Every row comes from one small tree of marks. The marks that hang from a mark follow it in brackets, in alphabetical order. Every link used is in the known rows. Which tree was each row made from?
Known rows:
sibun[dipom[misem rozit[suketa]]]:  1.52  1.52  1.21 -1.42  0.32  0.24 -1.01  1.01  5.70  0.13  0.59  2.12  0.78 -1.65 -0.29 -0.04  2.48  2.51 -0.22  1.58  1.63  0.42
sibun[dipom[gatameg[suketa] misem]]: -0.26  1.19 -0.50 -1.53  1.08 -0.22 -1.10  0.49  5.60 -0.40  0.86 -0.39 -0.23 -0.30 -0.47  0.53  2.70  3.02  0.12  0.45  1.28 -0.09
suketa[gemeb rozit]: -1.00  0.22  0.27 -0.80  0.36  0.21  0.47  2.41  1.70  1.66  0.28  1.17  0.01 -0.35 -0.46 -2.02 -0.15  1.42 -0.32  0.85  0.13 -0.98
misem[dipom[sibun]]:  0.58  0.24 -0.05 -1.33  0.25 -0.47 -0.48  0.54  0.86  1.46 -0.16  1.00  0.17 -0.31 -0.62 -0.38  2.39  2.25  0.10  0.80  0.60  0.49
gatameg[suketa[rozit[dipom[misem sibun]]]]: -1.23  0.20  0.60 -1.58  0.47  1.60 -1.98  2.94  2.91 -0.29 -0.07  1.30 -2.14  0.25  0.23 -0.67  2.53  2.70 -0.50  2.64  2.45 -0.07
dipom[gatameg[suketa] misem rozit sibun]:  2.05  2.38  0.40 -1.94  2.46 -0.24 -1.00  1.61  2.80 -1.83 -0.63  0.86 -1.48 -0.28 -0.15 -1.23  2.43  3.59  1.14  0.45  1.34  0.54
sibun[dipom[misem]]:  0.04  0.33 -0.48 -1.01 -0.32  1.07 -1.10  0.68  4.33  1.10  1.31  1.01 -0.07 -0.29 -0.22  0.53  1.97  2.17 -0.37  0.70  0.78 -0.21
seronem[suketa[sibun]]:  0.40 -1.31 -0.07 -1.70  0.58 -0.66  0.36  1.95  1.79  1.59 -0.04  0.18  1.02 -0.26 -0.53 -0.57 -0.17 -0.53 -0.24 -0.28 -1.31 -0.10
sibun[dipom[gatameg]]:  0.07  1.32  0.29 -1.37  0.67 -0.61 -0.32 -0.25  3.75  1.06  0.38 -0.31  0.93 -0.48 -1.30  0.13  1.36  1.99 -0.44 -0.05  0.12 -0.65
seronem[suketa]:  0.64 -1.81  0.80 -1.33  0.98 -0.35  0.00 -0.05  1.47  1.35 -0.02 -0.28  0.71 -0.98 -0.53 -0.41  0.48  0.35 -0.47  1.27 -1.05 -0.46
misem[dipom[rozit sibun]]:  2.71  1.55  0.55 -1.20  0.70 -0.93 -0.83  0.95  1.06  0.87 -1.47  1.66  0.74 -0.34 -0.73 -0.53  2.43  2.18  0.69  0.32  1.53  0.61
misem[dipom[rozit[suketa] sibun]]:  2.16  1.49  1.63 -1.78  1.15 -1.31 -0.41  1.12  1.82  0.52 -0.87  1.93  1.10 -1.72 -0.74 -0.99  2.90  2.57  0.31  1.52  1.54  1.18
rozit[dipom[gatameg[suketa] misem]]:  0.97  0.01  1.23 -1.21  1.55  0.46 -0.78  0.95  2.35 -1.03  0.05 -0.78 -0.84  0.99  0.27 -0.25  2.17  2.95 -0.30  0.75  1.51  0.20
sibun[dipom[gatameg[suketa] misem rozit]]:  1.83  2.42  0.29 -1.47  1.26 -0.53 -1.29  0.74  5.66 -1.09 -0.32  0.32  0.45  0.02 -0.73  0.42  2.62  3.02  0.81 -0.03  2.02 -0.01
sibun[dipom[gatameg misem rozit]]:  1.74  2.67  0.79 -1.62  0.78  0.45 -0.73  0.50  5.21 -0.12 -0.05  1.31  0.89 -0.43 -0.95  0.24  2.02  3.14  0.19 -0.30  1.26 -0.19
rozit[dipom[sibun] suketa[gatameg gemeb]]:  0.65 -0.22  0.88 -1.22  2.18  0.81  1.93  3.41  1.05  0.06  0.84  2.04 -1.38 -1.33  0.33 -2.44  1.98  2.45 -0.65  1.99 -0.90  0.76
dipom[rozit]:  2.41  0.73  0.94 -0.59  1.14 -0.48 -0.63  0.61  0.95  0.47 -1.30  0.27  0.48  0.30 -0.10 -0.83  0.66  0.59  0.30  0.17  0.39 -0.30
seronem[suketa[gemeb rozit sibun]]: -1.48 -0.49  0.05 -1.68  0.38 -0.41  1.32  4.19  2.80  2.07  0.29  1.72  1.02 -0.76 -1.05 -1.85 -0.95  0.44 -0.29 -0.11 -0.84 -0.73
misem[dipom[gatameg rozit sibun]]:  2.48  2.52  1.10 -1.77  1.49 -1.15 -0.19  0.49  1.25  0.32 -1.51  1.17  1.12 -0.62 -1.34 -0.67  2.34  3.25  0.85 -0.59  1.19  0.54
gatameg[dipom]:  2.50  0.02  0.06 -1.24  1.42 -0.51 -0.87  0.61  2.27  1.75  1.09 -0.25 -0.45 -0.14 -0.03 -0.65  1.62  0.41 -0.77 -0.15 -0.36 -0.90
seronem[suketa[rozit sibun]]: -1.67 -0.69  0.35 -2.04  0.51 -0.42 -0.08  2.86  2.79  2.27 -0.56  0.86  1.48 -0.77 -1.07 -0.86 -0.38 -0.40 -0.48  0.49 -0.45 -0.64
seronem[suketa[gatameg[dipom[misem rozit]]]]:  3.25  0.42  0.24 -1.95  2.98  0.42 -0.02  1.73  4.47  1.11  0.23  1.75  0.01 -1.49 -0.06 -0.24  2.61  1.10  0.04 -0.29 -0.70 -0.57
rozit[suketa[gatameg[dipom[misem]] sibun]]:  0.99  0.38 -0.68 -2.50  2.70  0.14  0.57  3.81  4.51  1.62  2.08  1.75 -0.29 -1.05  0.60 -1.35  2.49  0.58 -0.42 -0.61 -1.15  0.46
sibun[dipom]:  0.18  0.23 -0.30 -0.78 -0.15 -0.07 -0.90  0.11  3.63  1.54  0.31  0.08  0.76 -0.18 -0.62  0.47  1.43  0.99 -0.44  0.57  0.30 -0.70
rozit[suketa[gatameg gemeb sibun]]:  0.10 -0.01 -0.60 -1.30  2.42 -0.60  2.65  4.39  1.42  1.33  0.68  1.25  0.58 -0.77  0.29 -2.74  0.40  0.49 -0.04 -0.21 -1.98  0.72

Which tree is each row?
 0.88  0.94  1.30 -1.97  1.09  1.75 -0.47  1.44  1.32 -0.65  0.77  1.27 -1.56  0.01 -0.12 -0.93  1.91  4.01 -0.78  0.99  0.75  0.39
rozit[dipom[gatameg misem sibun]]
-1.13 -0.83  0.88 -1.43  0.84 -0.23  0.77  2.25  2.47  1.73  0.48  1.26  0.63 -1.56 -1.09 -1.73 -0.36  1.37 -0.61  1.29 -0.49 -1.13
seronem[suketa[gemeb rozit]]
-1.45  1.31 -0.06 -1.91  1.32 -2.27 -0.34  2.53  3.27  1.55 -1.21 -0.38  2.11  0.65 -1.19 -0.58  1.63  1.41  0.57 -0.66  1.76 -0.04
misem[dipom[gatameg[suketa[rozit sibun]]]]
 2.16 -0.15 -0.76 -1.37  1.62 -0.15 -1.73  1.37  3.92  0.34  1.47 -0.30 -1.83  0.17  0.61 -0.15  2.77  1.40 -0.19  0.16  0.87 -0.50
gatameg[dipom[misem] suketa]
 0.00  1.11 -0.23 -2.11  2.33  0.28 -0.75  1.26  2.56 -1.22  0.62  0.13 -1.95 -0.34 -0.02 -1.22  2.40  3.41  0.47  0.82  0.48  0.60
dipom[gatameg[suketa] misem sibun]
 0.61  0.69 -0.58 -1.54  1.56 -2.49  0.04  1.76  2.12  0.87 -0.83 -1.22  1.81  0.97 -0.83 -0.25  1.94  1.34  0.80 -1.42  0.90  0.81
misem[dipom[gatameg[suketa[sibun]]]]
-1.84  0.68  0.29 -1.65  1.03  2.78 -0.35  3.09  2.21  0.84 -0.31  2.49 -1.34 -0.19  0.40 -1.24  2.49  2.58 -0.73  1.95  0.81 -0.07
suketa[gatameg rozit[dipom[misem sibun]]]
 1.00  0.44  0.97 -1.49  1.91 -0.43 -0.69  1.13  1.12 -1.15 -0.46 -0.63 -1.37  0.50 -0.16 -0.84  2.08  2.73 -0.20  1.08  0.91  0.17
rozit[dipom[gatameg[suketa] sibun]]
 0.86  0.27  1.73 -1.37  0.89  1.29 -0.22  0.78  1.86 -0.05  0.62  0.21 -0.40  0.62 -0.10 -0.32  1.67  3.02 -0.96  0.74  0.64  0.07
rozit[dipom[gatameg misem]]
 0.72 -0.12  0.79 -1.31  0.09  2.09 -1.05  1.73  0.91 -0.14  0.83  1.72 -1.98  0.28  0.42 -0.45  2.07  2.92 -0.76  1.61  0.71  0.32
rozit[dipom[misem sibun]]
 2.15  2.50  0.94 -1.23  0.86 -0.85 -0.48  0.04  4.18  0.31 -0.84  0.46  1.57 -0.32 -1.35 -0.08  1.57  2.18  0.12 -0.67  0.98 -0.56
sibun[dipom[gatameg rozit]]
 2.06  1.16  1.65 -1.81  1.68 -0.56 -0.50  1.56  1.58 -0.29 -0.56  1.84 -0.34 -1.71 -0.27 -1.88  1.59  1.93  0.08  1.72  0.37  0.68
dipom[rozit[suketa] sibun]
 0.07  1.43  0.38 -2.26  1.61  1.15 -0.38  1.01  1.67 -0.41  1.15  1.27 -1.72 -0.67 -0.29 -1.39  1.58  3.76  0.01  0.15 -0.25  0.45
dipom[gatameg misem sibun]
 1.33  0.88 -1.32 -2.15  2.52  1.38 -0.27  2.27  3.07  1.04  1.56  2.03 -2.22 -0.93  0.45 -1.19  3.23  2.12 -0.23 -0.16 -0.95 -0.08
suketa[gatameg[dipom[misem sibun]]]
 1.85  0.84  1.84 -1.46  1.49  0.11 -0.57  1.33  3.21 -0.20  0.20  1.62  0.13 -1.19  0.28 -1.23  1.68  2.15 -0.06  1.46  1.08  0.77
dipom[misem rozit[suketa]]
 0.60 -1.04  2.16 -1.19  0.51  1.31 -0.55  1.21  2.45  0.11  1.01  0.90 -0.55 -0.63  0.59 -0.58  1.93  2.21 -1.31  2.51  0.91  0.62
rozit[dipom[misem] suketa]
 2.67  1.70  1.28 -1.44  1.09 -1.57  0.82  2.35  1.79  0.48 -0.04  2.77  0.40 -1.81 -0.90 -1.89  2.32  3.33  0.58  1.12  1.05  1.12
misem[dipom[rozit[suketa[gemeb]] sibun]]
 1.26  0.63 -1.82 -1.91  1.99  0.68  0.30  3.53  3.35  1.77  1.43  1.30 -0.60  0.39  0.69 -0.72  2.17  0.23  0.03 -1.64 -1.27 -0.04
suketa[gatameg[dipom[misem]] sibun]
 0.54  0.22  2.15 -1.96  1.38 -0.83  0.66  2.49  2.13  0.38  0.31  0.02  1.01  0.07 -0.40 -1.34  0.64  1.45 -1.07  0.35  0.09  0.61
rozit[dipom[gatameg] suketa[sibun]]
-1.32 -0.06  0.03 -1.08  0.88  0.98  0.51  4.04  1.71  2.05 -1.24  0.91  1.24  1.09  0.16 -1.00  0.67 -0.41 -0.67  0.18  0.16 -0.37
suketa[gatameg rozit[dipom] sibun]
 1.92  2.25 -0.85 -1.03 -0.55  0.37  0.41  4.29  4.61  0.58  0.59  2.95  0.51  0.51 -0.32 -0.56  1.09  1.91  0.55 -1.64  0.62  0.25
suketa[gemeb sibun[dipom[misem rozit]]]
-0.22  0.38 -0.05 -1.70  0.05 -0.79 -0.32  2.47  4.41  1.65  0.92  0.75  1.69 -0.84 -0.58 -0.30  1.23  0.25 -0.62  0.36  0.00  0.36
rozit[suketa[sibun[dipom]]]
-1.26  0.48  1.15 -1.73  0.00  2.25 -1.45  2.47  2.25  0.45  0.22  2.37 -1.51 -0.10  0.01 -0.95  1.79  2.89 -1.13  2.11  1.82 -0.10
suketa[rozit[dipom[misem sibun]]]
 2.25  1.10  0.88 -0.76  2.21 -1.33  2.18  2.38  2.20  1.13 -0.85  1.76  2.08 -1.43 -0.31 -1.74  2.41  2.16  0.72  0.57  0.16  0.74
misem[dipom[rozit[suketa[gatameg gemeb]]]]
 1.39  0.07  2.65 -1.21  1.55 -0.44  1.59  1.70  1.63 -0.12  1.05  0.41  0.34 -0.86 -0.49 -1.97  0.70  3.04 -1.23  1.25  0.01  0.21
rozit[dipom[gatameg] suketa[gemeb]]
 1.69  2.43  2.00 -1.74  1.73 -1.40 -0.25  0.34  5.22  0.09 -0.32  0.97  2.10 -1.75 -1.37 -0.66  1.94  2.37 -0.25  0.66  0.88 -0.05
sibun[dipom[gatameg rozit[suketa]]]
 1.55  1.14  0.31 -1.48  2.17 -1.48  1.30  2.97  2.49  1.61 -1.78  1.52  3.06 -0.50 -0.31 -0.97  2.39  0.25  0.79 -0.34  0.31  1.21
misem[dipom[rozit[suketa[gatameg sibun]]]]
 1.92  1.52  0.33 -1.55  0.95  1.17 -1.09  1.75  1.72 -0.40 -0.19  2.11 -1.39 -0.36  0.20 -0.98  1.71  2.72  0.48  0.57  0.75  0.53
dipom[misem rozit sibun]
 1.83  0.72 -0.46 -2.26  1.19  0.93 -1.41  1.89  2.92  0.86  2.23  1.91 -2.50 -0.93  0.18 -0.91  2.83  2.34 -0.62  0.27  0.07 -0.21
gatameg[dipom[misem sibun]]
 0.68  0.62  2.62 -2.19  1.68 -0.01  0.18  1.06  1.37 -0.40  0.50  0.73 -0.58 -1.34 -0.49 -1.65  1.88  3.13 -1.18  1.84  0.29  0.61
rozit[dipom[gatameg sibun] suketa]
 3.83  2.03  0.13 -2.14  1.61  0.72 -1.76  2.07  3.18  0.21  0.93  2.46 -2.17 -0.74 -0.05 -0.94  2.79  2.44  0.06 -0.45  0.81 -0.10
gatameg[dipom[misem rozit sibun]]
-2.10  1.43 -0.33 -2.19  1.49 -0.11 -0.56  3.43  4.10  0.16 -0.18  0.24  0.09  0.54 -0.31 -1.25  0.96  1.82  0.36 -0.27  1.15 -0.09
dipom[gatameg[suketa[rozit sibun]] misem]
